Each row comes from the steps of one path. Every step used is in the known rows, and no mark comes twice. Write the path behind each row, first mark first.
Known rows:
S > A > L: [-13.6  -7.2  -1.0  -0.9  -9.7  42.8  -4.9  -1.7   7.8   0.8 -13.0   8.9
  23.9  -8.0 -13.2 -21.8  22.6 -10.2  -1.8  42.7   5.7   5.2  31.7 -34.5]
J > U: [-17.0 -12.0   0.6  27.8  20.3  24.4 -14.5 -17.2  14.6 -10.7  15.9 -14.3
 -35.8   6.6  11.0  12.6  39.0  11.4  15.3   0.7  30.9   9.5 -10.0  -6.6]
J > U > S: [  3.1  -2.5  15.5   4.2 -19.7  38.2  -0.4 -14.5 -24.1  -7.9  16.3 -20.0
 -42.1   5.9  55.1   0.5  14.2  35.2   9.7  -1.4  25.9 -12.2  -5.5 -11.6]
N > M > F > J > U > S > A > L: [  4.3  -6.2   3.0   7.5 -10.3  63.4  -6.0 -14.1  10.6 -11.3 -16.6  13.6
 -17.5   5.1  32.2 -19.0  45.9  33.7  -1.3  45.2  33.9  -5.3  37.8 -40.1]
S > F > M > N: [ 13.1   7.7  -2.3  24.1   7.8  -1.6  17.5  11.5  27.1 -10.5 -12.7  10.2
  32.0  11.5  16.5  13.6  12.5  53.5 -37.1   8.2  39.5   1.9   7.7   6.4]
A > S > U: [ 18.8  -1.8 -17.6  17.5  -3.3  44.7  23.8  13.3  13.2  -5.0  -4.5 -54.2
 -13.4   0.0  19.7  -8.7  19.9   8.8 -11.7  12.7 -16.5   0.8   4.2 -15.0]
U > S: [ 16.2   6.1  16.9 -15.9 -33.4  21.6   9.0  -2.3 -34.6  -0.4   4.7 -11.8
 -15.8   0.8  47.0  -6.3 -13.4  28.2  -0.7  -1.9   2.5 -19.3   1.7  -8.0]
S > U > J > F > M > N: [ 15.1   8.7   9.9  30.0   5.1  12.2   0.5  15.2  33.7  -3.7  -4.8  11.8
  32.4  19.5  33.7  -8.6  17.5  63.0 -27.3   0.3  42.9 -10.8   3.1  -0.5]
S > F > U: [ -8.5 -23.6  -9.6  35.6  38.2  26.4  15.1  16.9  16.4  -1.8 -22.0  -5.3
 -15.0   7.1  -2.6  60.5  50.2  15.8 -32.8  -6.4   8.6   3.9   2.3  -3.6]
M > F > J > U > S: [ 14.2 -13.3   0.7  11.4 -19.8  46.2  -4.0 -25.2 -17.1  -6.6  10.3 -14.1
 -58.4   9.2  74.3  -6.4  35.9  58.2   5.2   0.7  32.6 -18.7   4.2  -8.1]
N > M > F > U: [  6.6  -5.9   2.6  40.8  23.9  14.2 -13.5  20.9  47.4   2.3 -25.8  40.8
 -20.8  25.1  37.3  48.4  35.1  48.2 -22.4 -12.8  32.5  -0.4  13.9   7.3]
F > M > N > S > U: [ 14.5  12.1  -6.3   7.0  21.7   9.5  15.5  12.8  33.4   0.6   8.0 -17.0
  -5.6   4.6  37.3   4.2  19.2  43.8 -16.7  11.7  -1.3  13.4   5.5  -8.5]
N > M: [ 31.8  27.8  14.6  -9.0  32.7 -11.0   3.1  13.6  16.3 -24.5 -14.4  27.2
 -20.8  23.2   7.6  23.6  -0.8  21.1   1.4   1.4  23.5   5.7   3.4 -13.7]
S > U > J: [ 31.5  16.2   9.2  -4.6   1.8  30.6  12.3  25.4 -10.1   9.1 -17.3 -56.3
  -7.7   3.4  31.6 -27.2  -1.2  13.8   0.3  12.5  20.7 -25.3 -25.0  -4.1]
M > F > J > U: [ -0.6 -28.2 -20.1  38.9  21.5  33.9 -16.9 -32.9  25.0  -9.3   7.9  -4.9
 -61.6  12.7  39.1   1.3  69.7  42.5   7.7   3.4  40.5   1.8   2.8  -0.4]
F > M > N: [ 14.9   9.4   2.8  15.3  -2.3  -5.6   3.2  15.1  36.9   9.7  -2.1  24.5
  45.2  18.1  27.2  -1.5  -1.1  53.2 -25.4  -2.0  33.1   1.2  13.2  11.2]
M > F > U > J > N: [ 16.1  -9.2  -1.2  26.8  15.3  -2.8 -22.8   9.2  -2.2   2.9   4.1  -5.3
  -4.5  -4.0  52.8  -7.6  17.4  40.1 -25.6   3.0  46.9 -12.8  -1.4   1.7]
M > F > U > J > N > S > A: [ 12.5 -22.2  -0.5  12.5  23.3   3.4 -10.7   1.6  14.0 -19.9  -1.8 -21.6
 -19.2 -17.4  32.5   6.8  53.9  43.0 -10.8  43.8  34.1   7.4   5.0   5.6]
J > F: [-21.8 -14.0  10.9  29.5   7.9  11.8 -14.9 -19.2  -3.7 -32.5   7.2  22.4
 -20.8   2.9  -8.9   6.1  36.8  12.6   0.7   0.7   8.0  -5.8   1.2 -22.9]
S > F: [ -2.3  -4.6  -9.5  18.1  20.1  10.7  31.1  -9.2 -20.4 -35.9 -21.0 -29.8
 -23.5  -7.5 -20.3  32.8  29.9   4.2 -21.7  22.8   8.6   4.6  -7.7  -9.6]
N > S: [  7.6   6.9   5.6 -29.0   7.3 -20.4   2.5  -2.9   3.8 -29.1  19.8  20.3
 -28.1  -6.9  28.1   2.8   5.9  19.1  -1.3   5.5 -11.4  25.5   3.4 -15.6]
J > F > M: [ 12.8 -20.1  16.3  18.7  13.4  14.5   4.4  -2.5  36.9   3.5  -2.2  36.6
 -12.7  35.6   7.7  13.2  30.2  27.3 -13.8  -3.5  -0.6   5.8   1.1  -8.2]
S > N > M > F > J > U: [ 17.1 -18.3 -19.7  42.2  38.1  22.2 -20.0 -33.9  25.9 -23.2   2.2  -2.7
 -67.3  19.4  45.0  13.1  78.9  50.0   1.7   9.3  43.3   0.8   1.8  -0.3]
S > A: [  0.5 -19.4  -3.8  10.5  12.8  17.1   2.4  -0.9   8.0  -2.1 -12.9 -37.5
   5.2 -12.9 -21.8   6.8  36.8   1.4   5.6  38.7  14.3  -2.9   2.0  11.1]

Which path is each row?
[ 35.4  22.6   6.7  28.4  -0.9 -10.2 -10.4 -10.9   8.1 -39.1 -26.8  23.0
 -35.1  18.5  58.1  17.8  18.2  60.8 -17.3  21.2  37.4 -12.2   5.4  15.5]	U > S > N > M > F
[ 26.1 -12.3  24.4  10.1   8.1  19.8   5.1   8.0  28.0   2.7  -7.5  24.3
 -14.2  36.6  21.7  -0.6  25.3  32.9 -12.4   0.4  13.4  -3.3 -10.4  -8.8]	U > J > F > M
[  9.5  -9.2  13.6   2.0 -17.1  34.1   4.5  13.1 -13.2  15.8  -1.5  -0.7
 -13.9   9.2  54.7  19.6   8.1  36.8 -11.7 -16.4   4.0 -18.9   8.6  -5.3]	F > U > S
[ -8.7 -19.1  -3.4  44.3   7.7  19.0 -16.0  13.7  39.4  13.1 -19.4  27.2
 -10.7  14.9  33.6  39.3  34.8  37.2 -24.9 -14.6  21.3  -4.9  10.9  14.8]	M > F > U
[ 30.4 -10.4   4.2  -3.1  23.5   3.5  36.8   4.1  25.9 -12.6 -12.7   9.2
 -29.0  24.4  12.3  31.3  30.3  31.3 -30.7  15.0  -3.4  26.4  -3.2  -7.6]	N > S > F > M
[ -5.3 -16.3  -1.1   9.6 -22.5  66.9  -8.5 -18.8   4.9  -3.5 -12.3   5.1
  -9.7  -2.6  30.4 -27.6  46.1  26.7  -2.4  44.3  25.2  -6.8  35.5 -34.8]	M > F > J > U > S > A > L
[ -0.8  -0.6  14.7  -6.9  -6.4  39.7  -6.8   2.3  20.3 -19.4  -8.1  27.4
  18.0  -0.1  17.0 -28.9  32.9  26.1 -11.8  45.3  20.3   9.0  30.3 -43.6]	U > J > F > M > N > S > A > L
[ 26.8 -14.6   9.4  12.7   9.8  33.1  34.0  -2.1  13.5  -1.6 -15.0  -8.9
 -34.1  30.4  26.6  31.6  35.2  38.6 -25.7  12.2  13.8   6.7  -7.3  -5.6]	J > U > S > F > M
[ 20.4  17.1   4.9  31.7   7.5 -19.0 -18.0  -8.1  20.7 -32.8 -15.3  37.2
 -31.0  11.6  43.8  13.0  13.7  58.1 -17.2  15.5  57.0   0.7  13.4   3.0]	J > N > M > F
[ 23.4   1.0  13.6  12.6  -5.3  24.3  -8.6  29.0  10.1   7.0 -27.4  -7.0
  -9.9  12.5  51.1  -3.1  12.8  36.8 -13.9  -3.7  42.6 -24.4 -16.5  11.4]	M > F > U > J
[ -6.7 -15.0  -9.1  25.8  39.7  12.4   9.2  17.4  22.0 -19.3 -12.5   6.7
 -12.8   1.0  16.9  58.6  51.7  39.4 -38.8  -3.7  14.1  13.3   6.2  -9.0]	M > N > S > F > U
[  7.0  -9.5  -0.4  47.0  30.8   6.6 -20.6  17.2  43.0   0.9 -17.2  40.3
 -20.3  20.9  43.8  48.7  37.5  52.6 -27.7 -12.5  39.4   0.0  16.6   5.5]	J > N > M > F > U
[  3.4  -6.9  -1.2  -1.2  15.4  -3.9   0.7   0.2  15.5 -27.3   1.2 -17.7
   8.3 -20.3   6.4   3.5  38.9  36.1  -1.7  42.1  23.3  11.5   9.4   3.8]	M > N > S > A
[ 29.2 -10.2 -16.1  31.6   4.2  10.8 -14.1 -33.9 -22.6 -21.4   2.0 -27.6
 -36.1   6.5  67.2   5.0  54.9  41.7 -14.2  19.3   6.1 -20.4  -1.7  13.2]	M > F > J > U > S > N
[ 13.2   0.2  -4.8  -0.5  30.4 -10.8  24.6  -9.8 -28.4 -57.5  -1.0 -25.2
 -42.2 -18.3  15.6  20.3  35.1  29.1 -29.3  32.0  18.5  15.9  -9.2 -22.3]	U > J > N > S > F
[ 44.4  10.0  -6.6  -0.4  54.2 -17.6  -3.9  -1.2  12.4 -19.1   0.2  26.4
 -29.3  17.8  29.3  12.0  25.7  43.7 -13.3   1.0  35.1   5.6  19.0 -18.9]	F > J > N > M
[ 29.3   0.2  -7.2  12.0  10.3  10.0  -2.3  10.4 -14.1  -4.2  11.2 -45.3
  -8.3 -11.2  44.8 -31.6  10.8  25.1 -21.8  14.8  29.5 -12.6  -3.2 -13.2]	A > S > U > J > N
[ 12.5   4.7   2.8  29.0   2.3  15.8  15.1   4.9  21.5 -13.4  -6.0   2.3
  14.5  15.3  35.5  14.6  23.1  67.9 -33.1   7.7  49.6  -1.7   6.4   2.7]	J > U > S > F > M > N
[ 17.6  -5.4 -22.8  16.3  27.9   6.1   2.5  -9.9  17.0  -5.1  14.5 -22.8
 -38.7  -7.2  50.9  -3.6  40.7  44.2 -14.5  18.7  -0.9  11.3  10.2 -14.8]	M > F > J > N > S > U
[ 57.2  25.6  -1.4   3.0  34.6 -14.1   3.3   9.5   7.0 -48.7 -17.4   6.6
 -20.5  22.2  27.0  21.1  22.7  26.0 -18.8  15.7   5.5   3.8   5.2  -8.6]	A > S > N > M
[ 13.7 -28.2 -15.9   7.6  24.9  -2.2  -7.8 -17.0  14.1 -23.8   4.7 -17.2
 -26.2 -20.6  23.8  -1.9  63.0  43.2  -7.8  47.2  22.3  12.4  14.3   2.7]	M > F > J > N > S > A
[ 33.5  25.7  10.7 -13.0   3.2  16.8  11.8  26.1  -2.8  -8.2  -7.2 -42.6
  -6.2  -2.6  49.7 -29.8   0.5  36.2  -5.9  14.0  26.7 -13.9 -19.8  -9.4]	M > N > S > U > J
[ 30.0  -9.7  21.3   7.1  14.6  21.7   9.5   8.5  33.4  -0.7  -4.0  16.5
 -25.8  34.7  32.2   1.2  32.1  40.3 -13.9   5.2   6.3   4.2 -10.9 -14.9]	N > S > U > J > F > M
[ 19.9  21.6   9.6  25.1  -0.8  -8.4 -11.5  -3.5  24.9 -31.5 -24.8  35.8
 -33.1  18.5  36.4  14.8   7.0  51.8  -9.9  13.0  45.0  -1.4   6.4   8.3]	N > M > F
[ 24.8   1.5  12.7  -2.4   7.9  24.2  -1.2  35.7   1.8  14.3 -20.1 -15.1
  -1.7  11.1  37.0  -2.4   8.4  19.3  -9.4 -10.0  27.3 -21.9 -19.3   0.9]	F > U > J
